Each row was made from one path, in order. Every step used is in the known rows, and no mark comes twice. Write each row's path.
In the rows, 128 means zero.
Known rows
rutal-zipu: [ 77 137 135  69  48 139 165  98 140  94 151 117 144 155 132 130 137 136
  92 126 129 107 150  89 155  91 154 177 103 108 184 119  29]
tasib-lozo: [122 144 145 138 108  91  88  89 138 129 123 133 162 145 161 153 125 120
  88 173  85 142 227 162 162 107  59 185 137 135 114 126 109]
zipu-rutal-zedif-vibo: [174 135  89 140  94 106 101 109 186 168 105 129 156 143 127 117 135 137
  77 145 169 156  73 132 132 107 181  87 133  98  74 154 110]
zerud-zukopi-tasib: [120  96 127  93 159 151 149 127  53 151 150 172 176 174 102 125 164 124
 191  99 153  80 182 138 122 123 153 149 134  89 141 123 134]
vubopo-buger-vibo-zedif: [146 150 138 122  90 121  45 131 156 150  83 153 123 132 145  90 131 119
 118 112 163 144 118 101 155  79 101  76 120  83 188  99 130]
damu-zukopi-tasib-lozo-vibo-buger-vubopo: [147 143 158 101 132 138 152 171  95 134 112 134  94 110 150 118 110 101
  97 141 147  95 123 154 121 127 101 116 143 107 110 180 121]
zipu-rutal-zedif-vibo-zukopi: [169 109 133 138 134 108 115 107 174 145  77  96 153 100 119  87 141 151
 150 135 154 169  72  88 166  92 144 108 124 156  79 104 139]
lozo-tasib: [121  85  96  95 112 141 106 161 105 124 177 128 104 130  98 100 146  75
 172  93 152 157 114 162 149 133 137 169 132 121 114 123  73]
vibo-lozo-tasib-zukopi: [117  87  91 156 151 135 136 133  60 160 128 135  89 113  93 137 148 140
 135 145 110 156 121 144 152 158  85 155 118 177 120  86 105]
zerud-zukopi-damu-zadi: [ 80 181 173 143 178 129 172 118 157 102 144 166 150 136 139 125 112 129
 130 148 109  78 135 101 128 185 187  88  86 145  92 158 131]
zipu-rutal: [149 157  88  93 161 128 152 116 133 130 170 116 167 123 106  99  92 111
 109 159 108 164 156  91 181 129 168 139  90 174  66 171  67]
zukopi-damu-zadi: [ 88 180 163 137 151 133 169 127 173  73 159 151 150 130 146 118 105 112
 119 135 116  86 136 116 119 173 182  83  85 132  88 162 106]
zedif-vibo: [135  99 102 154  74 113 106 117 186 115  79 133 142 145 135 103 136 160
 108 118 187 112  78 163 124  94 179  84 171 114 133 129 107]
vubopo-buger-vibo-zukopi: [162  88 163 105 149 110 127 108 159  90  93 103 117 106 130  71 129 138
 135 149 150 132 106  64 175  46 134 119 124 154 131  77 149]
vubopo-buger: [127  82 145  82 108 132  74  81 137 111 179 106 124 127 128 113 121  88
 110 156 115 184 156 100 145  74 133  80  92 112 110  82  99]
lozo-vibo-buger: [135  96 147 118  72 118 107 127 133 105 172  69 105 105 134 128  91  91
 106 105  94 171 111 123  84 144 104 116 113 139 125 135 152]
buger-vibo-zedif: [141 182 127 128  83 120  65 146 160 165  64 169 126 146 142  90 132 136
 119  96 182 122 112 116 156  91  98 107 134  88 194 119 129]
tasib-zukopi-zerud: [ 51 110 139  95 140 104 150 138  74 160 136 136 131 172  52 187 136 207
 111 154 160 113 166 130 111 146 116 114 120 109 108 117  92]
zedif-vibo-zukopi-tasib-lozo: [144  79 142 152 144 103 107 104 107  97 102 126 194 126 159 135 157 126
 161 145 100 106 218 176 137 107  83 170 159 126 121 111 134]
rutal-zedif-vibo-lozo-tasib-zukopi-damu-zadi: [111 153 137 181 172 132 164 128 149 102 135 155 133 105 134 133 128 129
 117 150 104 101  92 130 108 201 167  76  89 143  79 144 127]
zerud-zukopi-vibo-buger: [143  96 142 110 156 104 112 107  95 165 167  84 139 140 124 141 113 132
 144 103  95 157 110  67 109 116 119  90 104 159 147 111 157]
zedif-vibo-lozo-tasib-zukopi-damu-zadi: [ 97 139 135 187 178 133 173 135 143  74 128 153 132 100 138 124 121 136
 130 147 101  82  98 140 111 203 177  76  98 163  95 142 122]
damu-zukopi-tasib-lozo-vibo-buger: [144  74 170 120 109 103 104 117 113  96 167  78 120  88 162 131 112  90
 108 133  61 149 151 139  76 165  86 133 130 140 109 142 160]
lozo-tasib-zukopi-damu: [105 145 102 162 125 139 179 124 111 146 147 108  93 173 148 159 139 113
 134 144 155 106 148 144 127 177 180 123 133 114 109 150 117]
zipu-rutal-zedif-vibo-lozo-tasib-zukopi: [146  91  73 167 162 124 132 129  73 177 121 130 100 106  92 134 148 140
 119 164 108 170  95 137 151 166 111 138 113 173  91 104 110]
rutal-zedif: [150 190 133  85  79 125  88 104 154 217 163 147 136 174 120 146 142 102
  76 124 155 194 130 107 142  95 101 141  94  56  79 128 115]
lozo-vibo: [108 164 142 109  51 142 149 154 181 100 133 125  73 129 139 133 104 104
  99 116 144 113 134 159  83 137 137 177 162  97 137 170 151]
buger-vibo-zukopi: [158 118 155 114 140 110 151 126 163 105  73 116 122 120 130  74 131 155
 137 133 165 110 102  78 176  58 132 147 142 157 138 100 146]
damu-zadi: [ 94 154 171 115 150 118 137 130 161  84 151 169 149 107 119  95 111 124
 107 132 105 113 130 112 137 142 132  97  76 157  86 130  87]
tasib-zukopi: [108 128 132 145 119 104 146 102  98 180 107 138  94 156 122 139 137 164
  81 168 133 133 158 117 154 121  91 127 111 158 105 100 100]
zipu-rutal-zedif: [170 198 108  83 124 123 110 105 146 213 182 129 159 152 111 132 121  91
  72 153 129 208 136  83 163 116 130 143  70  94  42 160  96]
vubopo-buger-vibo-lozo-tasib-zukopi-damu: [129 125  94 167 145 147 174 117 108 120 141 107  94 151 149 156 132 114
 123 159 137 105 126 133 125 161 182 113 135 118 131 134 143]

Which path is each row?
[138 156  84 144 176 167 149 120 103 137 127 140 136 112 110 162 121 181
 137 111  89 137 108 113 120 116 103 148 133 168 197 102 156]  tasib-zukopi-vibo-lozo
[125 193 128 118 106 137  64 146 149 186 100 146 132 145 141 124 136 139
 172  63 158 143 125 100 126 105  96 101 130  93 201 120 129]  zukopi-vibo-zedif
[106 194 142 131  44 143  62 161 170 155  89 143  98 120 143 117 121 111
 147  80 149 150 126 141 111 145  84 126 138  84 182 139 150]  lozo-vibo-zedif
[159 150  83 134 138 161 136 125 133  93 111 162 149 111 108 117 115 161
 102 117 121 119  86 128 151  91 121 161 148 144 200 114 154]  buger-vibo-lozo
[117 161 134  97 174 124 156 125 130 184 126 149 124 177 123 154 134 162
 151 113 147  95 130  77 116  97 164 142 150 127 171 135 157]  zerud-zukopi-vibo
[ 76  63 115 100 174 118 140 157  54 126 150 133 116 140  39 176 139 187
 129 158 143 120 134 135 108 147 125 119 126 114 128 100 108]  vubopo-buger-vibo-lozo-tasib-zukopi-zerud
[118 166 139 136 124 150 171 109 161 113 131  86 139 153 155 134 123 121
 171 118 158 112 141 102 144 133 184 120 134 120 120 141 147]  vibo-zukopi-damu
[114 177 148 145  64 135  58 156 144 144  88 148 126 114 161 134 133 100
 157  91 119 134 179 171 102 153  58 151 150  76 180 140 160]  zukopi-tasib-lozo-vibo-zedif
[124 172 161 154 182 120 171 120 186  84 132 131 165 100 144 103 111 122
 132 150 111 107 100  88 130 175 195  69  75 153  52 159 126]  zipu-rutal-zedif-vibo-zukopi-damu-zadi
[132 162  91 126 186 173 137 118 108 144 130 155 155 118  98 157 122 174
 167  99  91 133 100 103 128 116 125 156 141 159 210 109 178]  zerud-zukopi-vibo-lozo
[142  65  55 142 128 166  95 160 106  94 145 134 128  89  85 104 144 110
 188  84 132 158  60 184 138 147 147 154 157 145 155 106 106]  zedif-vibo-lozo-tasib
[113 138 152 134  95 121 143 143 133 100 120 140 113 130 158 161 126  99
 120 144  98  83 209 188  76 155 105 214 181  95 140 170 183]  zerud-zukopi-tasib-lozo-vibo
[141  83 143 146 118 114 117 114 172 108  60  99 140 102 124  78 141 171
 169 119 163 136  79 109 159  82 145 104 149 166 122  87 138]  zedif-vibo-zukopi
[130 109 135 129 130 113 108 106  90 111 143 145 193 151 157 154 146 107
 131 144  91 109 250 185 136 113  75 186 145 103 121 129 112]  zukopi-tasib-lozo
[124 106 144 132 157 106 112  98  74 140 126 157 194 158 148 159 155 120
 142 159  83 101 250 171 142 126  81 192 146 112 123 124 136]  zerud-zukopi-tasib-lozo
[149 159 128 113 148 134 162 161  81 177 107 129  95 145 130 135 102 134
  93 129 171 110 100 112 144  87 103  81 118 129 130 151 105]  tasib-zukopi-vibo-buger-vubopo
[163 140  76 159 109 165  87 106 153 134 107 148 167 107 105 137 132 163
 113 107 123 170  56 152 130 115 121 119 140 119 161 106 154]  rutal-zedif-vibo-lozo
[ 75  80 147  96 140 109 130 147 128 109 106 111 161 136  54 144 137 210
 173 120 181 116 112 122 115 119 153 100 146 113 120 109 119]  zedif-vibo-zukopi-zerud
[167 103 135  94 114 109 124 108 164  91 124 139 108 149 143  95 120 116
  58 163 162 102 119  99 146  42 165 106 134  98 146 116 125]  vubopo-buger-vibo
[156  68  72 112 148 163 102 157 100  83 166 136 112  90  92 102 136  88
 163 106 118 154  79 151 149 120 139 164 138 135 161 101 115]  vubopo-buger-vibo-lozo-tasib
[145 164 133 100 156 141 153 160  84 183 110 139 110 151 122 131 106 131
 112 120 172 108  98 106 144  88 118  87 122 123 138 157 119]  zerud-zukopi-vibo-buger-vubopo
[120 186 155  98 131 129  65 144 160 193  91 151 116 123 151 102 151 149
 163  82 150 137 105  84 125 124 108  92 136 104 184 127 126]  damu-zukopi-vibo-zedif
[132  87  69 115 138 173 102 160  88 106 176 134 125  93  81 110 138  94
 190  84 114 175  91 167 150 148 121 180 132 146 148 106 102]  vibo-lozo-tasib
[136  88  85 169 139 126 121 129  79 179 113 139  90 116  99 141 159 143
 119 149 123 165  92 151 140 154  95 136 121 156 111  91 118]  rutal-zedif-vibo-lozo-tasib-zukopi
[156 106 147 142 111 110 102 108 178 146  70 103 140 113 124  92 150 158
 151 120 168 162  69  98 157  83 131 106 133 137 101  91 147]  rutal-zedif-vibo-zukopi
[153  98 131 104 133 110 109 112 112 134 181  73 141 132 134 137 106 120
 131  91 101 164 109  83 100 103 117  86 104 147 143 116 132]  zukopi-vibo-buger
[144  81 150 133  91 108 103 123 109  91 171  72 132 105 153 146 102  82
 114 120  66 153 164 152  76 151  77 139 126 131 122 138 164]  zukopi-tasib-lozo-vibo-buger
[ 94 174 191 159 162 120 175 129 185  49 130 129 141  94 165 121 106 113
 133 153  86  83 149 118 113 182 155 115  98 156  84 159 149]  tasib-lozo-vibo-zukopi-damu-zadi
[140 166 137 106  96 148 152 175 110 141 115 128  84 125 129 120  89 101
  86 122 171 117  99 145 131 107 107 104 127 112 123 173 117]  lozo-vibo-buger-vubopo
[138  79 157 137 108 106 104 118  96 111 163  82 132 111 145 148 108  92
 124 128  59 148 165 142  84 160  80 139 124 139 124 133 181]  zerud-zukopi-tasib-lozo-vibo-buger
[110 163 152 135  61 115 128 134 177  95 117 120  94 120 170 158 108 100
  83 152  97 113 190 183  91 142  92 209 175 107 130 174 162]  tasib-lozo-vibo
[119 130  80 191 132 149 171 123 116 129 124 111 107 151 145 162 138 131
 139 139 149 102 113 157 119 180 187 112 147 125 128 142 134]  zedif-vibo-lozo-tasib-zukopi-damu
[112 147  90 170 138 155 177 120 102 138 146 111 104 156 140 164 134 121
 143 140 138 113 137 145 127 183 171 128 132 128 128 141 133]  vibo-lozo-tasib-zukopi-damu
[151  51 125 121 142 147 147 136  98  90 113 127 177 128 117  90 166 133
 215  79 170  87 132 148 116  98 161 120 150 106 133 103 129]  zedif-vibo-zukopi-tasib
[104 154 140 171 188 132 189 140 138  72 137 160 123 107 138 124 115 129
 113 153 103  71 108 123 119 188 172  97  94 161 103 147 127]  buger-vibo-lozo-tasib-zukopi-damu-zadi
[124  72  83 175 143 128 131 135  73 152 105 134  90 109  98 131 151 156
 132 147 121 144  98 158 143 156 103 135 132 177 125  85 111]  zedif-vibo-lozo-tasib-zukopi
[128 123 108 120 168 117 165 146 105 166 136 127  81 152 129 152 145 145
 144 119 144 105 120 109 106 114 136 144 146 140 147 124 116]  lozo-tasib-zukopi-vibo
[118 139 147 130  77 128 142 146 146  79 132 130 114 125 165 158 122  89
 113 133 101  90 207 199  72 148 103 212 179  86 136 174 166]  zukopi-tasib-lozo-vibo
[129 153 160  62 176 120 154 130 169 150 136 139  97 134 154 115 145 159
 122 120 144  95 100  73 103 108 175 125 160 129 139 156 115]  damu-zukopi-vibo
[138  95 154 140  79  99  91 115 129 100 162  67 120 102 157 146  95  92
  93 133  62 172 152 142  91 147  71 136 121 148 119 135 161]  tasib-lozo-vibo-buger
